Every row comes from one small tree of marks. Brackets hold a mark, then the marks that hang from it, in the order of their numbers. Every link used is in the known rows. Which tree was each row made from?
Known rows:
[k460 k881 [k925 k293]]: [-0.31 -1.56  1.20  0.02 -1.82  3.49 -1.30  0.68  0.46  2.02 -0.59 -3.01
 -0.87  1.59 -0.90 -1.07  0.06 -4.33 -0.32  0.38 -1.40 -1.00]
[k127 [k925 k293]]: [-0.78  0.29  0.32  1.67  0.08  0.75  0.45  0.67 -0.31  4.54  1.67 -1.07
 -0.29  0.85 -1.92  1.96  0.64 -1.88 -1.67  1.90 -2.80 -1.60]
[k927 [k127 k870]]: [ 0.22 -0.35  0.18  2.78  2.25  0.11  0.42 -1.95 -1.12  1.35 -0.73  0.46
 -0.84 -2.75 -1.85 -0.28  1.45  0.05 -0.83 -1.58 -2.23 -1.49]
[k460 k881]: [ 0.00 -0.98  0.52  1.76  0.18  0.01 -0.92 -0.47  0.92  3.57 -1.38 -2.00
 -0.54  1.26 -1.13  0.99 -0.01 -1.57  0.32 -2.06 -4.23 -1.53]
[k127 k870 [k925 k293 k460 k721]]: [-0.47  3.42  0.95  1.30  2.45  4.59  1.34 -0.95  0.00  0.68  2.60  1.54
  3.31  1.52 -1.15 -2.03 -1.55  4.09 -0.71  1.35  1.18  1.03]
[k881 k301]: [-0.91 -0.40 -0.37  1.84  1.13  0.28 -0.32  0.26 -0.32  5.22 -0.92 -1.11
 -0.67 -2.12 -1.92  4.04  1.20  0.07 -1.07 -0.64 -5.18 -1.79]
[k927 [k127 k870 [k925 k460]]]: [-0.62  2.52  1.16  1.98  0.77 -0.64  0.96 -1.01 -0.57  1.14  1.04  2.27
  1.37 -1.51 -1.04 -0.65 -0.19  1.14 -1.15 -0.27 -0.49 -1.05]
[k881 k127 [k460 k925]]: [-2.30 -0.13  1.34  2.29 -2.02 -0.13 -2.85  1.58 -0.27 -0.99 -2.08  0.08
  1.01 -6.76 -1.19 -2.86 -0.06 -2.39 -2.36 -2.43 -0.44 -1.71]
[k127 k870 k925]: [-0.46  1.76  1.35  3.66 -0.60  0.58  0.58 -2.11 -0.69  0.22  1.42 -0.37
  0.37 -1.15 -2.32  1.83  0.55  0.20 -2.48 -0.86 -3.25 -1.21]
[k927 [k301 [k925 k293 [k460 k881]]]]: [ 1.15 -1.07  0.98  0.72 -1.41  5.49 -2.75  0.31  1.61 -1.45 -0.59 -0.14
 -1.69 -0.01  1.00 -1.41 -1.17 -3.51  2.07  2.10  3.00 -0.14]
[k301 [k925 k293 k460]]: [ 0.03 -1.47  0.48  1.79  0.00  4.76 -1.14  1.85  0.43 -0.72 -1.87  0.83
 -0.32 -1.63 -0.31 -1.62 -0.57 -1.54 -0.19  2.22  1.27 -0.60]
[k927 [k127 k870 k925] k301]: [ 0.41  1.32  1.14  3.30 -0.87 -0.10  0.02 -3.04 -0.90  0.33  2.92  0.58
 -2.25 -2.50 -1.59  1.75  1.18 -1.38 -0.05 -0.01 -0.75 -1.22]
[k881 [k127 k870]]: [ 0.13  0.79  0.12  4.11 -0.14 -0.21 -1.57 -1.60 -0.97 -0.63 -0.36 -0.60
  0.49 -5.96 -1.60 -2.57  1.04 -0.75 -2.32 -1.80 -2.13 -1.65]
[k127 k870 [k925 k293 k460]]: [-0.59  2.54  1.05  1.53  0.91  2.75  0.70 -0.64 -0.28  0.84  2.14  1.21
  2.02 -0.60 -1.08 -1.49 -0.65  0.64 -2.55  3.43  0.16 -0.64]
[k927 k127]: [-0.27 -1.71 -0.10  2.29  1.93 -1.24 -0.03  0.12 -0.59  4.48 -1.49  0.18
 -2.07 -1.77 -1.49  1.13  1.30 -1.19  0.31 -1.73 -3.42 -1.98]
[k881 [k301 k925]]: [-0.36 -0.96  0.03  2.34 -1.46  2.74 -1.09  0.77 -0.25  1.14 -2.01 -1.08
 -0.82 -3.30 -1.62  4.06  1.33 -1.12 -0.73 -1.62 -2.83 -1.50]
[k301 [k925 k293]]: [ 0.43 -2.25 -0.12  2.55 -0.63  4.72 -1.11  0.94 -0.14  0.30 -1.31 -1.10
 -1.54 -1.67 -1.19  0.29  0.87 -2.44 -0.54  0.73 -0.57 -1.06]
[k881 k293 k301 [k460 k925]]: [-4.25 -1.24  1.12 -0.81 -2.01  3.44 -0.98  2.24  0.50  0.67 -1.20 -0.05
  0.73 -5.18 -2.05  2.36  0.34  0.22 -3.39  1.05 -1.40 -1.84]
[k927 k301]: [ 0.32 -2.15  0.97  4.10  0.26  1.02 -1.47 -1.32  0.51  1.15  0.04  0.56
 -3.95 -1.90 -1.30  1.83  0.59 -2.00  1.07 -0.21 -2.88 -1.15]
[k127 k870 [k925 k293]]: [-0.21  1.76  0.49  2.16 -0.09  2.31  0.72 -1.52 -0.89  1.49  2.63 -0.90
  0.62 -0.47 -2.10  0.63  0.78 -0.55 -2.95  1.96 -1.79 -1.05]
[k127 k870 [k925 [k460 k881] k721]]: [-0.38  4.15  1.75  1.17  0.61  2.21  0.57 -1.98  1.03  0.56  1.29 -0.26
  4.13  3.31 -0.64 -0.73 -2.34  3.90  0.41 -2.27 -0.35  0.93]
[k460 k925]: [-0.49 -2.30  1.99  3.04 -1.86  2.37 -0.84  0.30  0.02 -0.14 -1.23 -0.57
 -1.99 -1.60 -1.90  0.34  0.72 -2.65 -0.69 -1.59 -3.24 -1.20]
[k301 [k925 k293 [k460 k881] k721]]: [ 0.44  0.21  0.49 -0.05  0.90  5.84 -1.11  1.15  1.55  0.37 -1.89 -0.80
  2.13  3.12  0.34 -2.62 -2.13  1.34  2.57 -0.75  2.50  1.04]
[k460 [k881 [k127 [k925 k721]]]]: [-0.51  3.05  0.41  1.42 -1.29 -1.66 -1.25 -0.10  0.94  3.41  1.24 -2.98
  3.24  1.44 -1.11 -0.24 -0.86  0.34  0.86 -4.55 -2.37 -0.50]
[k925 k293 [k460 [k881 k301]] k721]: [-0.78  1.96 -0.49 -2.22  3.88  3.14 -0.38  0.95  1.19  7.30 -0.17 -1.09
  3.25  2.87 -0.18  0.10 -1.54  2.94  1.37  0.35 -0.64  0.48]

Write each row's tree:
[ 0.79 -1.89  1.12  2.86 -0.71  2.61 -2.05  0.47  0.49 -1.98 -1.44  2.74
 -3.00 -3.29  0.42 -0.43 -0.10 -2.17  2.73 -0.82  2.21 -0.86] => [k927 k127 [k301 [k925 k460]]]
[-1.87  0.77  0.38  0.24 -3.87 -0.95 -1.61  1.39  1.44  1.74  1.19 -2.73
  1.99 -1.73 -1.16  0.24 -0.12 -2.82 -2.01 -0.44 -2.17 -2.48] => [k460 [k881 [k127 k925] k293]]
[-0.42  2.52  1.12  3.48  0.48  2.27  1.09 -2.45 -0.25  0.27  1.63 -0.61
  1.81  0.87 -2.42  1.29 -0.32  3.76 -0.72 -2.42 -2.01  0.47] => [k127 k870 [k925 k721]]
[ 0.85 -2.01  0.30  1.29  0.37  4.03 -1.74  0.98  0.29 -0.60 -0.39  1.99
 -2.97 -3.12  0.63 -1.73  0.04 -3.06  2.19  2.78  4.05 -0.69] => [k927 k127 [k301 [k925 k293 k460]]]
[ 1.61 -0.51  0.66  3.89  0.17  4.98 -1.04 -2.94 -0.33 -4.23 -0.23  0.77
 -2.19 -2.43 -0.92 -0.52  0.62  1.33  2.90 -3.25  2.80  0.89] => [k927 [k127 k870] [k301 [k925 k721]]]
[-0.36  2.64  0.51  2.00  1.68  3.69  1.35 -1.85 -0.59  1.47  2.80 -1.02
  1.90  1.51 -2.13  0.07 -0.10  3.25 -1.18  0.31 -0.43  0.55] => [k127 k870 [k925 k293 k721]]
[ 0.04  4.45  0.80  2.16 -1.01 -0.14 -1.03 -2.33  0.14  0.28  1.89 -2.85
  4.20  0.15 -1.23 -1.70 -0.70  1.76 -0.48 -4.44 -0.90  0.18] => [k460 [k881 [k127 k870 [k925 k721]]]]
[-2.02 -0.96 -0.18 -1.23 -0.74  1.57 -0.61  0.82  1.31  4.28 -0.48 -2.49
  0.36 -0.68 -1.69  4.09  0.58 -0.62 -1.31  0.89 -3.99 -2.18] => [k460 [k881 k293 k301]]
[-1.24  2.03  1.33  2.15  1.55  1.12  0.71  0.27  1.11  2.79  0.86  1.39
  2.14  2.57 -1.26  0.87 -1.58  3.56  1.12 -1.63 -1.52  0.40] => [k127 [k925 k460 k721]]
[-0.46  1.56  0.64  2.62 -0.05 -0.93  1.18 -1.77 -1.31  1.55  1.36  0.07
  0.31 -1.63 -2.05  1.40  1.12 -0.23 -1.37 -1.43 -2.35 -1.59] => [k927 [k127 k870 k925]]
[-2.40  3.43 -0.19  0.58  1.42 -0.06 -0.95  1.61 -0.24  4.34  1.31 -0.72
  3.61 -2.40 -1.06 -2.25 -1.03  1.92 -1.64 -1.02  1.00 -0.46] => [k881 [k127 [k925 k293 k721]] k460]
[ 0.15  1.98  1.73  2.54  0.16  0.01 -0.24 -2.22 -0.30 -0.30  2.79  2.69
 -0.57 -2.48 -0.52 -0.16 -0.15 -0.22  0.38  0.89  0.87 -0.76] => [k927 [k127 k870 [k925 k460]] k301]
[-0.75  3.49  1.60  2.75  1.75  2.58  1.13 -1.84  0.27 -0.26  1.44  1.71
  3.03  0.86 -1.48 -0.45 -1.55  4.97 -0.42 -1.50 -0.47  0.98] => [k127 k870 [k925 k460 k721]]
[-0.46 -1.48  0.81  1.36  0.42  5.78 -0.25  0.81  0.12  1.76  0.14 -1.12
 -0.53  1.59 -1.62 -1.49 -0.03 -0.08  0.69 -0.75 -0.31  0.65] => [k460 [k925 k293 k721]]
[-0.57  1.42 -0.72  0.39 -0.45 -1.71 -2.51  0.38  0.16  5.77 -0.76 -2.96
  1.84 -3.01 -0.82  1.15  0.74 -1.93 -1.10 -2.36 -4.08 -2.21] => [k460 [k881 k127 k301]]
[-1.10 -0.86  0.63  0.33 -3.82  2.87 -3.15  2.55  2.07 -3.26 -2.29 -0.49
  2.04 -4.42  0.47 -3.14 -1.32 -2.15 -0.55 -0.56  2.02 -1.75] => [k301 [k925 [k460 [k881 k127 k293]]]]
[-1.11 -1.10  1.01  0.07 -1.31  6.59 -1.12  1.43  2.60 -3.08 -2.24 -0.24
  1.92  1.34 -0.09 -1.10 -2.29  2.01  1.98 -1.34  1.92  0.50] => [k301 [k925 [k460 [k881 k293]] k721]]
[-0.34 -0.18 -0.17  2.19  0.19  4.25 -0.60  0.37  0.03  1.20 -1.75 -1.05
  0.58 -0.70 -1.82  3.52  0.52  2.36  0.96 -3.41 -1.56  0.03] => [k881 [k301 [k925 k721]]]
[-1.67  1.19  0.97  1.34 -1.06  2.95 -2.45  0.21 -1.31 -2.19 -0.44 -0.14
  2.15 -7.24 -1.05 -5.89  0.05 -1.92 -4.29  0.69  2.09 -1.12] => [k881 [k127 k870] [k460 [k925 k293]]]
[-4.39 -0.33  1.08 -0.97 -0.51  5.34 -0.41  1.81  0.87  0.68 -0.99  0.20
  1.73 -3.05 -2.18  1.86 -0.52  3.42 -1.81 -0.68 -0.44 -0.33] => [k881 k293 k301 [k460 [k925 k721]]]
[-2.27  0.93 -0.13 -1.73 -0.83  0.35 -2.32  2.20  1.73  3.46 -0.76 -0.91
  3.27 -4.24 -0.14 -0.47 -0.73 -0.30 -1.69  0.91 -1.20 -2.14] => [k925 [k460 [k881 k127 k293 k301]]]
[-0.27 -0.81  1.75  1.22 -0.97  3.33 -0.83 -0.19  1.22  0.67 -0.95 -2.36
  0.41  3.30 -1.31 -0.48 -0.84  0.07  2.15 -4.29 -1.60  0.58] => [k460 k881 [k925 k721]]
[ 1.25 -0.39  1.36  3.36 -0.55  4.02 -1.61 -1.84 -0.08 -5.25 -0.76  2.96
 -2.00 -4.84  0.18 -1.86  0.00 -1.04  1.50 -0.27  3.53 -0.41] => [k927 [k127 k870] [k301 [k925 k460]]]
[ 0.85 -0.98  0.71  3.64  1.04  0.97 -0.62 -3.16 -0.80 -0.07  0.69  1.09
 -3.08 -3.83 -1.32 -0.06  1.46 -0.96  0.58 -0.48 -0.54 -1.13] => [k927 [k127 k870] k301]
[-0.58  0.64  0.36  1.44  1.25  4.70 -0.74  1.17  0.84  0.76 -1.90  0.75
  2.08 -0.89 -0.69  1.74 -0.85  3.60  1.49 -2.25  0.17  0.72] => [k881 [k301 [k925 k460 k721]]]
[-0.79  1.52  0.61 -0.19 -2.11  1.18 -2.27  0.55  0.65  3.22 -0.37 -3.38
  2.83 -1.01 -1.13 -0.35 -0.12 -0.25  0.72 -4.82 -1.52 -0.19] => [k460 [k881 k127 k301] [k925 k721]]
[-2.19 -1.31  1.22  0.65  0.02  3.34 -1.15  1.77 -0.40  1.00 -1.26 -0.12
 -0.31 -2.64 -1.14 -1.85 -0.18 -1.98 -2.29  1.38  0.01 -0.99] => [k881 [k460 [k925 k293]]]
[ 0.82 -1.12  0.96  2.62  0.76  3.92 -1.36 -0.19  0.95 -1.86 -1.19  2.69
 -1.67 -1.37  0.40 -0.81 -0.82  1.19  4.76 -2.59  3.22  0.83] => [k927 k127 [k301 [k925 k460 k721]]]
[-2.81  0.91  1.14  0.39  0.98  3.17 -0.63  1.10 -0.05  2.56 -1.57 -0.05
  1.96 -2.08 -1.85  1.55 -0.56  3.15 -0.75 -2.91 -1.22  0.16] => [k881 k301 [k460 [k925 k721]]]
[ 1.76 -1.46  0.16  2.64 -0.37  5.43 -1.23 -1.89 -1.12 -2.75  0.49  0.27
 -3.17 -4.16 -0.55 -1.38  1.57 -3.08  0.68  1.56  3.48 -0.76] => [k927 [k127 k870] [k301 [k925 k293]]]
[ 0.54  1.51  0.37  2.48 -0.68 -0.38 -2.12 -2.06 -0.19 -0.19 -0.67 -2.09
  1.76 -3.36 -0.97 -3.09  0.27 -1.49 -1.53 -2.66 -1.82 -1.53] => [k460 [k881 [k127 k870]]]
[ 0.64  1.13  0.26  1.90 -0.06  1.57  0.27 -2.18 -1.11  1.24  3.84  0.23
 -2.16 -1.96 -1.27  0.50  1.36 -2.09 -0.79  2.62  1.04 -1.07] => [k927 [k127 k870 [k925 k293]] k301]
[ 1.01 -2.02  0.69  3.31 -0.09  3.90 -1.10 -0.94  0.22 -0.94 -0.89  0.51
 -3.04 -1.09 -0.68  0.92  0.45 -0.03  4.03 -3.32  1.53  0.43] => [k927 k127 [k301 [k925 k721]]]
[-1.54  1.98  0.50  3.23  0.99 -0.82 -1.95 -1.16 -1.00 -1.09 -1.52  0.88
  2.30 -7.81 -1.27 -3.36 -0.07  0.83 -3.54 -1.70 -0.56 -1.43] => [k881 [k127 k870] k460]
